What can hang from each mark
q619: q124 q344
q451: q344
q566: q284 q344
q284: q344 q566
q344: q284 q451 q566 q619
q124: q619
q797: q284

Each row was made from one small tree. Brackets hold a mark, then the marks that hang from it, in the order of their numbers. Every link used is in the known rows. Write each row's tree.
Known rows
{q344 {q284 q566} q451 q619}: [ -1.4  -0.6  19.9   9.6 -20.5  24.3  23.5  -7.5  13.2   8.1  11.1  -1.2
 -13.6  -7.1  36.3  26.4 -12.8  26.6  -4.1  14.4 -15.6  25.1]
{q124 q619}: [-13.3  10.1  -6.9  -2.8  23.1 -15.1 -13.9   4.2 -14.7 -11.0  19.7  38.6
  11.3   0.1 -33.6   8.0  18.0  -8.7  20.7 -19.2  23.8   4.6]
{q797 {q284 q566}}: [ -5.6  18.8  -3.4  11.7  26.4  21.2 -16.9  16.4  -6.2   9.3 -15.4   4.3
  35.3  24.6  10.3 -13.9  11.1 -10.1  -4.7   5.6  44.6   5.7]
{q797 q284}: [ -7.9   9.5 -12.0  12.7  24.7   0.0  -8.7  10.7 -12.6  10.4  -5.0  -7.5
  29.6  19.2  -7.6 -11.6   1.1 -22.3  -9.4  -3.5  38.5  -0.2]
{q124 {q619 {q344 q284}}}: [-11.0  12.1 -14.6 -15.1   4.6 -24.3 -12.2   4.7  -7.6 -17.8  14.1  18.2
   9.4 -26.5 -12.3   3.2   9.0   1.3  13.9 -19.6  10.6   1.4]
{q344 q451}: [-19.1 -11.0  13.2   2.2  14.6  -9.9   9.6  -4.0   3.0   4.9   7.0   4.3
   7.1  13.2 -11.4  10.0  -7.6  -2.4  -7.2   3.9   3.9  18.7]
{q797 {q284 {q566 {q344 q451}}}}: [ -6.4  10.1  -5.5  16.0  17.2  17.9  -8.4  17.3   0.4  -1.6  -5.9   7.7
  20.8  17.9  14.3 -31.5   3.8  -9.2   3.8  21.9  32.3  12.7]
{q451 {q344 {q284 q566} {q619 q124}}}: [ -0.8   5.5  11.9  -3.4  -8.1  18.8  14.3  -5.1  20.4   9.8  -2.8  22.9
   9.3 -18.4  23.5  32.1  -3.0  21.7   4.1  -0.4 -24.4  14.5]
{q619 q124 {q344 q284 q451 q566}}: [ -2.9  -2.4  -6.9 -30.6 -27.8 -32.5   0.4 -11.9  15.0 -18.9 -18.6 -21.6
 -12.6 -12.8  -6.0 -22.0 -12.1  -0.9 -16.5 -13.9 -44.6 -13.7]
{q619 q124 q344}: [ -1.4   5.1  -1.8 -29.3  17.6 -34.4 -13.3   3.3  -5.8  -7.3  -4.4   1.5
   7.2  -6.2 -37.6 -17.0  -0.2   4.3  10.3 -33.3   3.2 -26.0]
{q797 {q284 {q344 q451 q566 q619}}}: [ 13.5 -13.8 -15.1  31.6  -2.3  11.6  16.9  -2.7 -23.0   7.8   1.7 -27.9
  -5.6  23.5   8.9 -10.0   3.5 -25.1  -9.1  23.8   7.7  11.0]
{q344 q284}: [-5.9 13.5 -0.3 -2.0  6.1 -3.6 -6.4 10.9 17.0 12.8 -2.2 -3.4 16.2 -9.1
  7.8 12.1 -0.6  8.7 -8.5 -5.6 16.5  5.8]
{q451 q344}: [-17.2  -8.2  10.5  -0.8  22.7   2.4  -2.3   1.2   9.9  13.9   2.2  24.4
  30.1  -7.9  -6.0  29.6   0.3  -0.1   2.7  -3.0   4.6  16.5]
{q619 q124 {q344 q451 {q566 q284}}}: [  5.6  -8.9   2.4 -29.4 -17.9 -34.7 -13.2 -13.4  -0.5 -22.7 -18.5 -17.1
 -17.7   0.7 -33.9 -19.6   3.8  -7.8 -14.0 -18.8 -34.2 -41.3]
{q797 {q284 q344}}: [ 10.9   2.4 -17.0  29.0  27.2   4.9   3.6  21.1 -14.5  11.5 -10.2 -17.5
  32.1  22.5   0.6 -14.7  15.7 -18.7  -1.7  14.8  42.7  11.8]
{q797 {q284 {q344 q566 q619}}}: [ 19.2  -6.2 -20.5  28.2   6.7  15.2   1.0   4.5 -26.8  11.0  -0.6 -24.5
  -3.3  22.4   4.6 -12.0   8.5 -24.7  -2.1  11.1  25.7  -2.8]
{q451 {q344 q619}}: [-10.4 -13.7  10.5   2.1  11.9  10.9   6.9 -11.3  -1.8  18.7  20.5  24.7
   2.8 -11.6  -2.3  40.9 -10.5   2.4   9.6  -6.0  -4.0   6.8]
{q619 q124 {q344 q284 q451}}: [ -9.0   1.3  -1.8 -24.1 -11.1 -35.6  11.7  -4.4  16.1 -14.8 -11.0 -16.0
   4.7 -18.1  -5.4 -14.7 -10.8  11.2 -10.1 -13.7 -27.6  -3.9]
{q344 q451 q566 q619}: [ -2.6 -21.2   8.6  -0.2 -20.4   6.4   7.8 -30.4 -13.4   5.0  21.6  -4.8
 -44.2  11.7  -8.6  12.0 -21.7 -12.6  -7.0  -3.2 -25.1  -5.4]
{q797 {q284 {q344 q451 q566}}}: [  8.0 -10.0 -16.3  28.2   7.4   2.5  10.5   3.9 -11.5   3.5 -14.8 -25.1
  12.3  26.0   7.1 -20.1  11.0 -29.3 -13.4  25.8  13.6  16.0]
{q451 {q344 q284}}: [-13.4  -1.4   4.0  -2.6   5.6   4.2   7.0   3.7  27.8  11.9  -5.2  14.6
  29.5 -19.6  20.3  34.1  -3.9   8.2 -10.1   5.1  -9.0  21.1]
{q451 {q344 q284 q566 q619}}: [ -2.1 -10.9   1.1  -4.0 -22.5  15.8   2.2 -14.8  13.3  10.8   6.0   6.5
 -14.0 -22.0  25.1  36.9 -16.0   1.5 -10.9  -0.1 -28.3   4.7]

Which tree is each row?
[ 19.1   6.2  -3.0  31.5  20.5  34.2   2.9  19.2 -20.1  15.4  -7.5 -10.1
  20.5  21.6  17.9  -5.6  17.9  -1.6  10.7  19.5  40.7  13.6]
{q797 {q284 {q344 q619} q566}}
[ 25.1 -15.0  15.8  27.5   5.4   0.4  10.7   4.9 -13.2   6.7   6.5 -19.5
 -11.4   6.7 -15.6  27.1  22.5   5.6   2.0  14.8   8.5 -17.0]
{q566 {q284 {q344 q451 q619}}}
[  4.8  -1.7   2.1 -26.2  -0.6 -13.9 -39.9   3.0  -5.0 -10.5  -9.1 -19.1
 -10.6  -6.8 -23.2  -2.9   4.6  -5.7  -8.2 -20.9   6.3 -48.4]
{q619 {q344 {q566 q284}}}
[-13.4   1.2 -14.6 -17.8 -18.2 -23.9  -6.2  -6.2  -2.3 -28.2   6.9   8.3
  -8.3 -19.7  -4.8  -4.9   1.0  -7.5   2.9  -7.4 -17.6   6.5]
{q124 {q619 {q344 q284 q451 q566}}}
[  2.7  -7.8  -2.6  -8.7 -23.9   5.4   8.0 -20.0  15.6   7.0   0.2  11.0
 -15.8 -20.8  13.4  24.3  -9.5   2.1  -7.1  -7.1 -44.3  -2.1]
{q451 {q344 q284 q566 {q619 q124}}}
[  3.2   4.8  16.5   3.1 -25.6  10.7  27.9 -12.0  13.3   3.5   2.9  -0.4
 -16.0  -4.3  21.9  13.0 -10.2  25.0  -2.9   4.4 -31.5  16.9]
{q344 {q284 q566} q451 {q619 q124}}
[  9.1   8.6   0.9  -1.8 -13.2  -5.9  10.3  -6.5   1.7  10.5  13.6  -3.7
 -18.7 -10.1  -1.2  14.9  -7.4  13.4   0.3 -19.0  -8.1 -13.0]
{q344 q284 {q619 q124}}
[  4.6  10.5 -12.7 -36.0 -18.6 -27.4 -19.7  -3.7  10.2 -14.8 -18.9 -18.1
  -9.8 -15.5 -12.4 -21.2  -3.6   0.1  -9.2 -26.8 -20.7 -28.3]
{q619 q124 {q344 q284 q566}}
[-12.0   3.0  11.6 -16.4  -5.2  -0.9  -2.8   7.0  17.8  -6.4 -11.0 -12.6
  13.4 -18.6  22.6   1.3 -10.1  23.3  -7.1   2.7  -5.3  16.2]
{q619 {q344 {q284 q566} q451}}
[ 15.0  -1.3  -1.0  35.5  11.6  28.6  20.2  11.8 -15.8   9.8  -4.8 -14.8
  17.0  23.5  25.0  -9.1  11.7  -2.6   3.7  29.7  23.6  26.8]
{q797 {q284 {q344 q451 q619} q566}}
[  6.6  15.8 -11.4  10.4  13.7  18.5 -11.7  11.9 -10.6   2.3  -0.9  11.0
   7.3  14.8   4.1 -30.5   3.9  -3.5  14.1   5.2  32.2  -8.7]
{q797 {q284 {q566 {q344 {q619 q124}}}}}
[ -6.1  -9.2  11.4  -3.8   8.1  -1.2  12.3 -14.1  -0.4  12.7  15.0  28.7
  -1.4  -8.5 -16.4  30.6  -5.3   2.6   9.7 -15.5 -17.8  -0.8]
{q451 {q344 {q619 q124}}}
[-12.8 -14.4   3.5 -25.2  -4.8 -15.5 -14.8  -9.2  -2.5 -11.8  -2.5 -13.0
 -11.5  -3.1 -10.2  -9.3 -14.2  -5.4  -9.2  -8.6 -12.9  -9.7]
{q619 {q344 q451 q566}}
[  3.5  -9.7   5.7   6.0   9.1 -14.1 -11.1  11.6   4.9 -10.6   8.9   3.3
 -13.1  -0.6 -22.7  -9.4  10.0   0.0   5.6  15.3  11.7 -26.0]
{q566 q284 {q344 q451}}
[  0.9 -13.2  10.8  -1.3 -11.7  -9.4 -11.9  -9.3   2.8  -7.4  -7.9 -14.2
 -18.3  15.9 -16.2   6.3   6.9 -17.4 -23.4   4.7 -19.6 -22.3]
{q344 q451 {q566 q284}}
[  7.7   0.5  -2.7  32.4  20.6  22.7  12.2  21.2  -6.6   6.0 -19.2 -10.8
  37.0  27.6  21.6 -16.4  20.3  -4.5  -1.3  33.8  31.7  31.7]
{q797 {q284 {q344 q451} q566}}
[  1.6 -13.3   4.4   1.2 -43.0   7.5  16.7 -26.6   4.7   4.7  14.5 -20.8
 -43.3  -6.7  23.0  18.9 -25.7  -2.7 -21.9   5.9 -39.8   1.2]
{q344 q284 q451 q566 q619}
[ -9.8  17.5  -4.8 -18.4   5.9 -11.2 -18.1  11.6  -0.8 -20.1   5.7  23.9
  16.5 -22.7  -2.2   0.0  13.2  11.9  18.4 -13.5  16.2   4.5]
{q124 {q619 {q344 {q284 q566}}}}
[-12.8   3.0 -14.7 -24.6   6.2 -21.3 -29.6  -4.3 -18.2 -25.6   8.5  20.5
  -6.6 -10.8 -29.6  -5.6  10.1 -13.2  16.6 -24.1   8.5 -14.0]
{q124 {q619 {q344 q566}}}
[ 12.3  19.7  11.0  -1.5 -11.3  15.7   3.7  -0.8   8.0  10.4   0.9   5.0
  -8.8  -6.4  13.0  14.0  -1.0  26.5   6.9 -11.9  -4.3  -3.4]
{q344 {q284 q566} {q619 q124}}
[ -7.1   6.2  12.4  -0.4  21.8  17.5 -15.5  18.8  14.2  -2.9  -0.7  28.4
   7.0   4.5   1.4 -14.2   0.2  18.3  22.5  16.3  24.1  12.9]
{q284 {q566 {q344 q451}}}
[ 14.2  12.5  -6.9  28.8  31.1  24.2  -5.8  27.2  -8.7  10.9 -21.8  -8.7
  39.4  25.5  17.2 -15.6  24.6  -4.1   4.7  21.1  49.8  17.2]
{q797 {q284 q344 q566}}
[  3.4   5.0  12.0  -0.6   9.5  15.7  -4.5   7.3   3.3  -2.6   9.7  31.3
 -16.8   3.8  -5.4 -13.0  -2.6  18.5  27.2   8.4   5.5   1.9]
{q284 {q566 {q344 q451 {q619 q124}}}}
[ 10.8  -1.8  -1.7 -11.4 -11.9  -2.2 -14.4 -20.1 -16.3   4.9  12.4   4.2
 -40.3  10.9 -31.2   0.0  -5.6 -11.4   4.2 -29.1 -15.2 -35.5]
{q344 q566 {q619 q124}}
[ -4.5   9.0   8.7 -26.3 -11.9 -18.1   7.7   3.4  20.8 -14.6 -19.5  -8.1
  11.0 -13.3   6.2 -15.7  -4.5  21.2  -5.5  -6.0 -26.1   5.9]
{q619 q124 {q344 {q284 q566} q451}}
[ -2.8   5.0  -4.3  16.9   9.7  23.5  -0.2   9.9  -8.8   2.2   2.3   6.5
   6.0  16.5  17.4 -23.5  -5.0  -5.6   8.7  19.5  27.2   7.3]
{q797 {q284 {q566 {q344 q451 q619}}}}
[  1.3  -6.0  -6.3  -0.3 -14.9 -13.8  21.2  -4.7   9.5  -2.6  25.2   6.9
 -32.3 -16.8   0.3 -12.9 -18.1  11.1  13.6  10.1 -17.9  -2.1]
{q566 {q344 q284 q451 {q619 q124}}}
[  6.6  -8.8  -1.3  -4.1 -48.5  -7.0  23.6 -29.8   7.1  -2.0   5.2 -17.2
 -45.6  -1.9   7.8   7.7 -18.4  -1.5 -18.7  -1.9 -56.5  -5.0]
{q344 q284 q451 q566 {q619 q124}}
